Each row comes from the steps of one walk. Every step used is in the known rows, and no mark comes twice. Write the walk behind each row, first mark first.
Known rows
gufor/nove/zuvuvo/gibunug: [-0.69 -0.11  0.11  0.84 -0.93 -1.53 -1.55 -0.83 -0.71 -0.53 -2.12  1.44
  0.03  3.00 -0.62 -1.49  2.26 -0.32 -0.71 -1.10  1.10 -2.65  2.31 -2.70
  0.08  1.17  3.75]
zuvuvo/gibunug: [ 1.03  0.94  0.60  0.32  0.09 -0.91 -0.76  0.43 -0.26 -0.28 -0.89  0.07
 -1.36  1.91  1.15 -0.64  0.47 -0.63 -0.16 -0.88  0.12 -0.26 -0.02 -1.66
  0.52  0.28  2.27]
gufor/vimo/selez/nove: [-1.77 -2.90 -0.51  1.66  0.66  2.26 -0.01 -2.87  0.00  0.50 -2.27  0.88
  0.36 -1.58  0.56 -4.03  0.42  1.73  0.46 -1.72  0.61 -2.36 -0.29 -1.14
  0.05  1.66  0.43]
vimo/selez/nove: [-1.10 -2.49 -0.11  3.33  1.12  1.45  0.77 -0.66  0.20 -0.39 -1.35  1.23
 -0.12 -1.78  0.43 -1.93  0.74  0.83 -0.69 -1.70  1.08 -0.96 -0.13 -0.12
  0.53  1.32  0.55]
bugav/rupu/sebov/bege/gibunug/zuvuvo: [-4.12  2.24 -1.31 -2.14  0.59  1.71 -0.83  0.76  0.83  2.83  0.75 -0.97
  2.11  0.82  1.54  0.02 -0.06  2.75 -1.27 -1.37 -1.57 -3.70  1.83 -2.73
  0.90 -2.27  0.22]
nove/zuvuvo: [-1.71 -0.32 -0.95 -1.47 -0.85  0.74 -0.31 -1.15  0.72 -0.83 -0.66  0.32
  0.98  0.50 -1.06 -0.15  0.61  0.38 -0.79  0.24  1.38 -0.61  1.19 -0.05
 -0.10  0.56  0.84]
selez/nove/gufor: [-1.65 -0.91 -0.42  0.71  2.21  0.76  0.95 -0.14 -0.12 -1.26 -0.27  1.30
 -0.38  1.54 -1.64 -2.69  1.59  1.95 -1.87  0.00  1.14  0.50  1.52  0.00
  1.21  0.93 -0.58]
gufor/nove/zuvuvo/gibunug/bege/sebov: [-1.22  2.31 -0.43 -0.97 -0.09 -1.28 -1.58  0.18 -0.92 -0.49 -1.94  2.17
  0.87  3.87 -1.44 -3.09  2.53 -0.27 -1.62 -2.29  1.68 -5.92  5.03 -3.44
 -1.70  2.03  5.61]
selez/nove/bagek/vimo: [-4.80 -2.08  0.05  0.96  0.18 -0.27  2.62 -2.41 -1.34 -2.63 -0.16  0.24
  1.33 -0.35 -0.35 -4.35 -0.07  1.53 -0.47 -1.04  1.15  1.80  0.89 -0.78
 -0.51 -0.12 -0.95]
selez/nove/gufor/vimo/zuvuvo: [-2.65 -1.47 -2.52 -1.63 -0.18  2.89 -0.07 -2.95  0.66  0.12 -1.77  0.34
 -0.14  0.34 -2.22 -4.94  1.00  3.36 -0.74 -0.05  1.11 -1.81  1.84 -0.86
  2.05  3.20 -0.54]
gufor/nove/bagek: [-2.94 -0.76  0.20  1.45 -0.02 -1.78 -0.34 -1.89 -0.58 -0.16 -0.33  1.64
  0.76  0.84 -0.41 -1.83  1.24  0.78  0.48  0.55  0.49 -0.40  1.35 -1.08
 -0.87  0.01 -0.38]
bagek/vimo/selez/nove/zuvuvo/gibunug: [-2.91 -1.94  0.47  1.55 -0.53  0.98  1.62 -1.97 -0.73 -2.35 -2.51  1.44
  0.73 -0.12  0.84 -4.49  1.64  0.12 -1.75 -4.53  2.06 -1.08  1.63 -2.60
 -0.02  2.54  4.45]
sebov/bege: [-1.23  0.06  0.07 -1.09 -0.06  0.52  1.28  0.77  0.11  0.13  1.46 -1.33
  0.07  1.40  1.05 -0.86 -1.14  0.37  0.01 -1.15  0.00 -1.60  0.58 -0.61
 -0.49  0.34  0.13]
gufor/nove/zuvuvo: [-1.66 -1.07 -0.49  0.39 -0.93 -0.59 -0.87 -1.24 -0.45 -0.36 -1.20  1.24
  1.55  1.04 -1.84 -0.72  1.77  0.21 -0.48 -0.31  1.02 -2.48  2.41 -0.99
 -0.41  0.82  1.53]
bege/gibunug: [ 1.11  0.00  0.13 -0.77  1.24  0.07 -1.15  0.82  0.53  0.94 -0.63 -0.34
 -0.38  0.27  0.41 -0.13 -0.09  0.30  0.29  0.25  0.40 -0.47 -0.68 -2.93
  0.37 -0.21 -0.54]
zuvuvo/gibunug/bege/sebov: [ 0.42  3.35  0.05 -1.41  0.77 -0.70 -0.85  1.42 -0.40 -0.14 -0.66  0.84
 -0.61  2.83  0.30 -2.20  0.70 -0.52 -1.09 -2.00  0.64 -3.51  2.67 -2.35
 -1.35  1.15  4.08]
nove/zuvuvo/gibunug/bege/sebov/rupu: [-1.58  3.82 -0.82 -3.12 -0.06  0.43 -1.89 -0.59  0.01  0.11 -1.78  1.24
  1.93  3.12 -0.89 -1.25  0.54  0.66 -2.10 -1.68  1.15 -5.71  4.57 -2.92
 -1.91  1.15  4.75]
rupu/sebov: [-1.85  1.66 -0.16 -0.74  1.16 -0.77 -1.24  0.42  0.03  0.21  0.08 -0.60
  0.38  0.05 -0.52  0.39  1.03  1.42 -0.17 -0.95 -1.15  0.11  1.36 -0.61
 -0.83 -1.23 -0.67]
vimo/zuvuvo: [-0.28 -0.18 -1.56 -0.64 -1.83  1.26 -0.19 -0.73  1.10  0.48 -0.56 -0.52
 -0.19 -1.24 -0.76 -0.18 -0.23  0.53  0.05 -0.05  0.57 -1.00  0.34  0.15
  1.42  2.04  0.32]
vimo/bagek: [-0.13  0.27 -0.94  0.21 -1.10 -0.16 -0.31 -1.56 -0.95  0.47  0.16 -0.23
 -0.60 -0.73  0.49  0.21 -0.99 -0.12  1.68 -2.09  0.28  1.18  1.21 -0.34
  0.62  1.92 -1.14]
selez/nove/bagek/vimo/gufor: [-5.21 -1.65 -0.17  0.86  0.19  0.60  2.56 -1.43 -0.98 -2.00 -0.83  0.74
  1.43  0.21  0.07 -3.61  0.28  2.99 -0.54 -1.60  0.53  1.91  1.53 -1.20
 -1.17  2.52 -0.09]
bagek/vimo/zuvuvo: [-1.38 -0.17 -0.74 -1.24 -2.71  1.05  1.83 -1.22 -0.38 -0.29 -0.26 -0.66
  1.06 -2.11 -0.51 -1.77 -0.55  0.11 -0.02 -2.23  0.00 -0.18  1.15 -0.67
  0.51  2.29  1.08]
selez/nove/zuvuvo/gibunug/bege/sebov/rupu: [-2.36  1.81 -1.31 -1.07  0.73  0.75 -1.36 -0.70 -0.39 -0.89 -2.45  0.94
  1.64  3.33 -1.64 -2.94  0.54  1.83 -2.70 -1.57  1.92 -5.90  4.60 -2.59
 -0.81  0.99  4.05]
gufor/nove: [ 0.05 -0.63  0.52  1.93 -0.18 -1.24 -0.50 -0.15 -1.20  0.54 -0.59  0.90
  0.60  0.61 -0.67 -0.67  1.09 -0.10  0.37 -0.48 -0.40 -1.82  1.22 -1.00
 -0.22  0.34  0.75]
selez/vimo: [ 0.13 -1.50 -0.38 -0.96  0.55  2.60  0.08 -0.92  0.22 -0.78 -0.87 -0.16
  0.90  1.03  0.44 -1.90  1.08 -0.12 -0.20 -0.68 -0.29  0.19  1.12 -0.75
  0.53  1.52  1.19]
gufor/nove/bagek/vimo/zuvuvo/gibunug/bege: [-3.55  0.76 -0.68 -0.07 -1.80 -1.27  1.39 -2.29 -2.06 -0.93 -0.25  1.62
  0.89  2.00 -0.02 -4.91  1.66 -0.05 -0.22 -3.61  1.61 -3.42  3.95 -1.45
 -0.76  3.18  4.10]
selez/nove: [-0.80 -1.97 -0.56  2.13  0.78  0.34  0.42 -0.09 -0.45 -1.02 -0.64 -0.28
 -0.23  0.21 -0.79 -1.67  0.08  1.11 -0.57  0.10  0.70 -0.25 -0.06  0.12
  1.10 -0.22 -0.64]
bugav/rupu: [-0.97  0.10 -1.77 -0.29 -0.24  0.69  0.32 -0.82 -1.03  0.89 -0.74  0.64
  0.84  0.12  0.89  0.49  0.07  0.96 -1.50 -0.17 -1.58 -0.27  0.02  0.28
  0.30 -0.49  0.82]

Write each row's walk
[-1.80  0.31 -2.65 -1.95  0.77  2.36 -0.04 -1.98 -0.37 -0.35 -1.35  1.05
 -1.04  3.75 -1.36 -6.20  2.04  2.56 -1.60 -1.86  2.32 -4.67  3.21 -0.58
  1.80  3.91  2.92] | selez/nove/gufor/vimo/zuvuvo/gibunug/bege
[ 0.06  4.21  0.14 -1.62  0.66 -0.29 -1.48  0.55 -0.73  1.01 -1.16  0.96
  0.92  2.66  0.22 -1.14 -0.13  0.30 -1.45 -1.94 -0.28 -5.04  3.53 -2.81
 -1.80  0.63  3.87] | zuvuvo/gibunug/bege/sebov/rupu
[-2.98  1.81 -1.79 -2.72  2.02  0.49 -0.90  1.23 -0.29  2.16  0.21 -1.66
  1.05  1.91  1.87 -0.11 -0.25  3.14 -1.38 -2.02 -2.35 -2.24  1.42 -3.91
 -0.62 -1.59 -0.21] | bugav/rupu/sebov/bege/gibunug
[-2.15  0.32  0.81  0.05 -1.71 -0.81  0.40 -0.41 -1.85 -0.77 -2.50  1.62
  1.48  2.75  0.07 -2.41  2.32  0.59 -0.85 -3.90 -0.03 -1.90  3.60 -3.96
 -1.52  4.12  5.51] | bagek/vimo/gufor/nove/zuvuvo/gibunug
[-3.09  0.15 -1.41 -1.21  0.61  2.37 -1.14 -2.53  0.39 -0.56 -3.40  2.02
  0.63  1.75 -0.21 -6.38  1.81  1.53 -1.41 -3.52  2.63 -6.47  3.59 -3.62
 -1.33  3.45  5.32] | gufor/vimo/selez/nove/zuvuvo/gibunug/bege/sebov
[-1.41  4.08 -2.00 -5.08 -0.10  1.86 -1.21 -1.43  0.74  0.94 -1.77  1.58
 -0.48  3.17 -1.09 -5.48  1.63  1.87 -1.42 -2.17  1.02 -5.07  4.46 -3.45
 -0.29  4.52  4.23] | nove/gufor/vimo/zuvuvo/gibunug/bege/sebov
[-0.68  0.58 -0.32 -1.17 -0.79 -0.20 -1.11 -0.77  0.51 -1.08 -1.42  0.41
 -0.45  2.49  0.07 -0.82  1.11 -0.35 -1.07 -0.49  1.49 -0.82  1.04 -1.58
  0.33  0.72  3.08] | nove/zuvuvo/gibunug
[-0.81  1.56 -1.42 -3.26 -0.95  1.75 -1.18 -2.48  0.88  0.89 -2.02  0.78
 -1.37  2.10 -0.22 -3.97  1.40  1.70 -0.46 -1.02  0.44 -1.83  1.76 -2.66
  1.48  3.64  2.39] | nove/gufor/vimo/zuvuvo/gibunug
[-0.92  3.26 -0.48 -2.04  0.68  0.56 -0.80  0.11 -0.38  1.23 -0.34  0.85
  2.30  0.69 -0.94 -0.38 -0.65  0.91 -1.11 -1.06 -0.34 -4.82  3.65 -1.21
 -2.32  0.39  1.59] | gibunug/bege/sebov/rupu
[ 0.17  3.20 -1.55 -2.10 -1.00  0.52 -0.97  0.61  0.68  0.34 -1.27  0.40
 -0.82  1.46 -0.37 -2.34  0.50  0.06 -1.07 -2.03  1.17 -4.36  3.03 -2.22
  0.01  3.13  4.43] | vimo/zuvuvo/gibunug/bege/sebov
[-2.72  2.81  0.20 -1.65 -0.87 -0.60  0.40  0.66 -2.02 -0.66 -2.32  2.33
  2.31  3.75 -0.75 -3.85  2.59  0.72 -1.81 -5.05  0.52 -5.12  6.49 -4.71
 -3.20  5.14  7.38] | bagek/vimo/gufor/nove/zuvuvo/gibunug/bege/sebov
[-1.40 -0.46  1.27  0.63 -0.58  0.77  2.32 -1.21 -0.64 -0.19 -0.36  1.42
  1.40 -2.79  1.50 -2.00  0.40 -0.80 -0.13 -3.98 -0.27 -0.01  0.55 -1.15
 -1.45  1.87  2.05] | bagek/vimo/selez
[-0.97  2.30 -2.15 -3.93 -0.13  1.99 -0.53 -1.94  0.11  0.70 -0.61  1.46
 -0.88  3.56 -0.46 -4.62  1.95  1.50 -1.03 -2.09  1.53 -4.48  3.22 -0.73
  0.69  4.20  3.49] | nove/gufor/vimo/zuvuvo/gibunug/bege
[-0.81  0.69 -0.56  0.18 -0.05 -1.21 -0.89 -0.40 -1.48 -0.69 -0.66  1.99
  0.49  4.40 -0.96 -2.18  2.89 -0.57 -1.17 -2.06  2.15 -5.21  3.72 -0.68
 -0.56  1.73  4.91] | gufor/nove/zuvuvo/gibunug/bege
[-2.31 -1.22 -0.82 -0.98  1.69  1.64  0.16 -2.20 -0.38 -0.38 -1.14  0.96
  0.20  1.72 -1.52 -4.72  1.27  2.94 -0.89 -0.05  0.58 -0.96  1.53 -1.07
  0.78  1.26 -0.78] | selez/nove/gufor/vimo
[-0.01  0.49  0.54 -0.19 -0.18  1.18 -1.20  0.38  1.67  1.67 -0.17  0.23
  0.77 -0.75  0.02 -0.05  0.05  0.00  0.43  0.78  1.18 -1.96 -0.23 -1.79
  1.84 -0.90 -0.09] | bege/gibunug/zuvuvo
[ 0.80  1.70 -0.15 -0.22  0.92 -0.62 -0.01  0.84 -1.04 -0.39  0.48  0.67
 -0.93  3.33  0.89 -1.44  1.00 -0.85 -0.70 -1.79  1.09 -2.83  1.40  0.27
 -0.33  0.81  3.33] | zuvuvo/gibunug/bege
[-1.86  0.61 -2.08 -3.66 -0.98  2.64 -0.44 -2.85  1.15  1.06 -1.14  0.75
  0.04  0.19 -1.41 -3.29  0.86  2.33 -0.29 -0.12  0.36 -1.62  1.85 -1.10
  1.00  3.39  0.15] | nove/gufor/vimo/zuvuvo
[-3.50 -3.21 -1.53  0.14 -0.17  3.00 -0.31 -3.98  0.80 -0.46 -2.78  1.13
  1.31 -1.13 -0.44 -4.17  1.16  2.12 -0.34 -1.54  2.06 -3.03  0.77 -1.23
 -0.07  2.22  1.28] | gufor/vimo/selez/nove/zuvuvo
[-3.11 -0.62  0.20 -0.31 -1.78  0.09  1.17 -0.72 -1.58 -0.44 -1.67  1.58
  2.99  0.86 -1.14 -1.63  1.80  1.14 -0.66 -2.99 -0.15 -1.65  3.65 -2.39
 -1.92  3.87  3.19] | bagek/vimo/gufor/nove/zuvuvo
[-2.86  1.78 -1.97 -0.96  0.85 -0.05 -0.94 -0.35 -0.88  1.06 -0.54  0.07
  1.35  0.19  0.41  0.88  1.04  2.38 -1.72 -1.10 -2.71 -0.20  1.40 -0.43
 -0.53 -1.72  0.21] | bugav/rupu/sebov
[-3.14  1.77 -0.09 -1.85  1.00 -0.24 -0.01  1.26  0.23  0.37  1.47 -1.93
  0.49  1.40  0.55 -0.48 -0.26  1.83 -0.24 -2.03 -1.17 -1.48  2.07 -1.22
 -1.24 -0.77 -0.55] | rupu/sebov/bege
[-4.19 -2.55 -0.40  2.75  1.23  0.92  0.84 -2.56  0.85 -1.11 -1.05  2.01
  0.09 -1.49  0.69 -3.26  0.88  1.72 -0.50 -0.74  2.00  0.46 -0.08 -0.15
 -0.15  1.09 -0.59] | vimo/selez/nove/bagek
[-0.75 -0.19 -1.40 -1.44 -1.60  0.66 -1.11 -3.77 -1.20  1.33 -0.64 -0.60
 -0.15 -0.60  0.64 -1.75 -1.29  0.83  2.83 -2.12 -0.21 -0.23  1.11 -1.33
  0.07  2.36 -1.28] | gufor/vimo/bagek
[-0.16  0.01  0.18 -1.75  1.16  0.56  0.02  1.70  0.65  1.10  0.77 -1.79
 -0.22  1.72  1.59 -1.08 -1.22  0.70  0.36 -0.79  0.33 -2.04 -0.11 -3.61
 -0.08  0.08 -0.40] | sebov/bege/gibunug
[-0.18 -1.00 -0.62 -1.15  0.65  3.49  0.09  0.08  0.49 -0.12 -1.58  0.26
  0.97  1.59  0.87 -1.11  1.47  1.31 -0.30 -1.22 -0.78  0.16  1.78 -1.20
 -0.24  4.13  2.15] | selez/vimo/gufor
[-4.34 -0.95 -0.58  0.24 -2.75 -0.69  1.53 -3.21 -0.97 -0.56 -0.60  0.96
  1.85 -1.23 -0.91 -3.58  0.64  0.87  0.46 -1.79  0.51 -0.58  2.48 -1.79
 -0.40  2.36  0.74] | gufor/nove/bagek/vimo/zuvuvo
[-2.04 -0.70 -0.63  0.26 -0.85  0.29 -0.85 -0.31 -0.18  0.35 -1.82  1.76
  1.57  1.70 -1.36 -0.02  2.06  1.74 -0.68 -0.90  0.48 -2.38  2.93 -1.48
 -1.01  3.47  2.46] | vimo/gufor/nove/zuvuvo
[-0.38 -0.22  0.29  1.82 -0.03 -0.40 -0.55  0.86 -0.87  1.22 -1.34  1.36
  0.65  1.13 -0.33  0.12  1.42  1.29  0.25 -1.05 -0.97 -1.70  1.79 -1.47
 -0.90  3.01  1.60] | vimo/gufor/nove
[-2.47 -0.97 -1.87 -0.68  0.58  1.47 -0.14 -3.81 -1.36  0.03 -1.03  0.59
 -0.47  0.97 -0.94 -4.47  0.30  2.82  0.82 -2.11  0.84  0.22  2.66 -1.33
  1.32  3.21 -1.89] | selez/nove/gufor/vimo/bagek
[-2.67 -1.55 -1.60 -0.17  0.72  2.29 -0.41 -3.10 -0.26 -0.86 -2.26  1.90
  0.29  2.22  0.30 -5.61  2.21  1.22 -1.14 -3.30  3.20 -5.90  2.24 -0.94
 -0.26  3.01  4.65] | gufor/vimo/selez/nove/zuvuvo/gibunug/bege
[-1.28  3.97 -0.62 -2.89 -1.98  0.71  0.34 -0.65 -1.04  0.72 -1.51  0.20
  2.03  0.50 -0.22 -2.97 -0.82  0.37 -1.37 -4.18 -0.22 -5.26  4.62 -3.44
 -1.32  3.01  5.03] | bagek/vimo/zuvuvo/gibunug/bege/sebov/rupu
[-3.02 -1.28  0.87  1.35  1.53  1.61  3.25 -1.23 -0.80 -1.53 -0.70  2.69
  0.99 -1.25 -0.15 -4.76  1.94  1.20 -2.04 -3.95  0.84  0.55  2.23 -1.10
 -0.32  2.81  1.32] | bagek/vimo/selez/nove/gufor
[-4.38 -0.51  1.04  0.14 -0.44  0.29  2.44 -3.06 -0.06 -0.94 -0.07  2.16
  1.47 -2.52  1.76 -3.17  0.41  0.10  0.07 -3.05  0.79  1.41  0.71 -1.25
 -2.05  1.70  0.91] | nove/bagek/vimo/selez
[-1.60  0.81 -0.47 -3.00  0.82  1.27 -0.21 -2.14  0.09  0.64 -0.55  1.18
  0.31  1.44 -0.67 -3.17  1.16  1.77 -0.26 -0.12 -0.20 -0.73  1.44 -1.22
 -0.35  1.45 -0.16] | nove/gufor/vimo
[-0.24 -1.76 -0.23  0.80  0.54  2.30 -0.32 -0.05 -0.68  0.38 -2.29  1.30
  1.49  2.18  0.12 -1.69  2.44  1.12 -0.05 -1.75 -1.18 -1.62  2.86 -2.16
 -0.41  4.58  2.88] | selez/vimo/gufor/nove
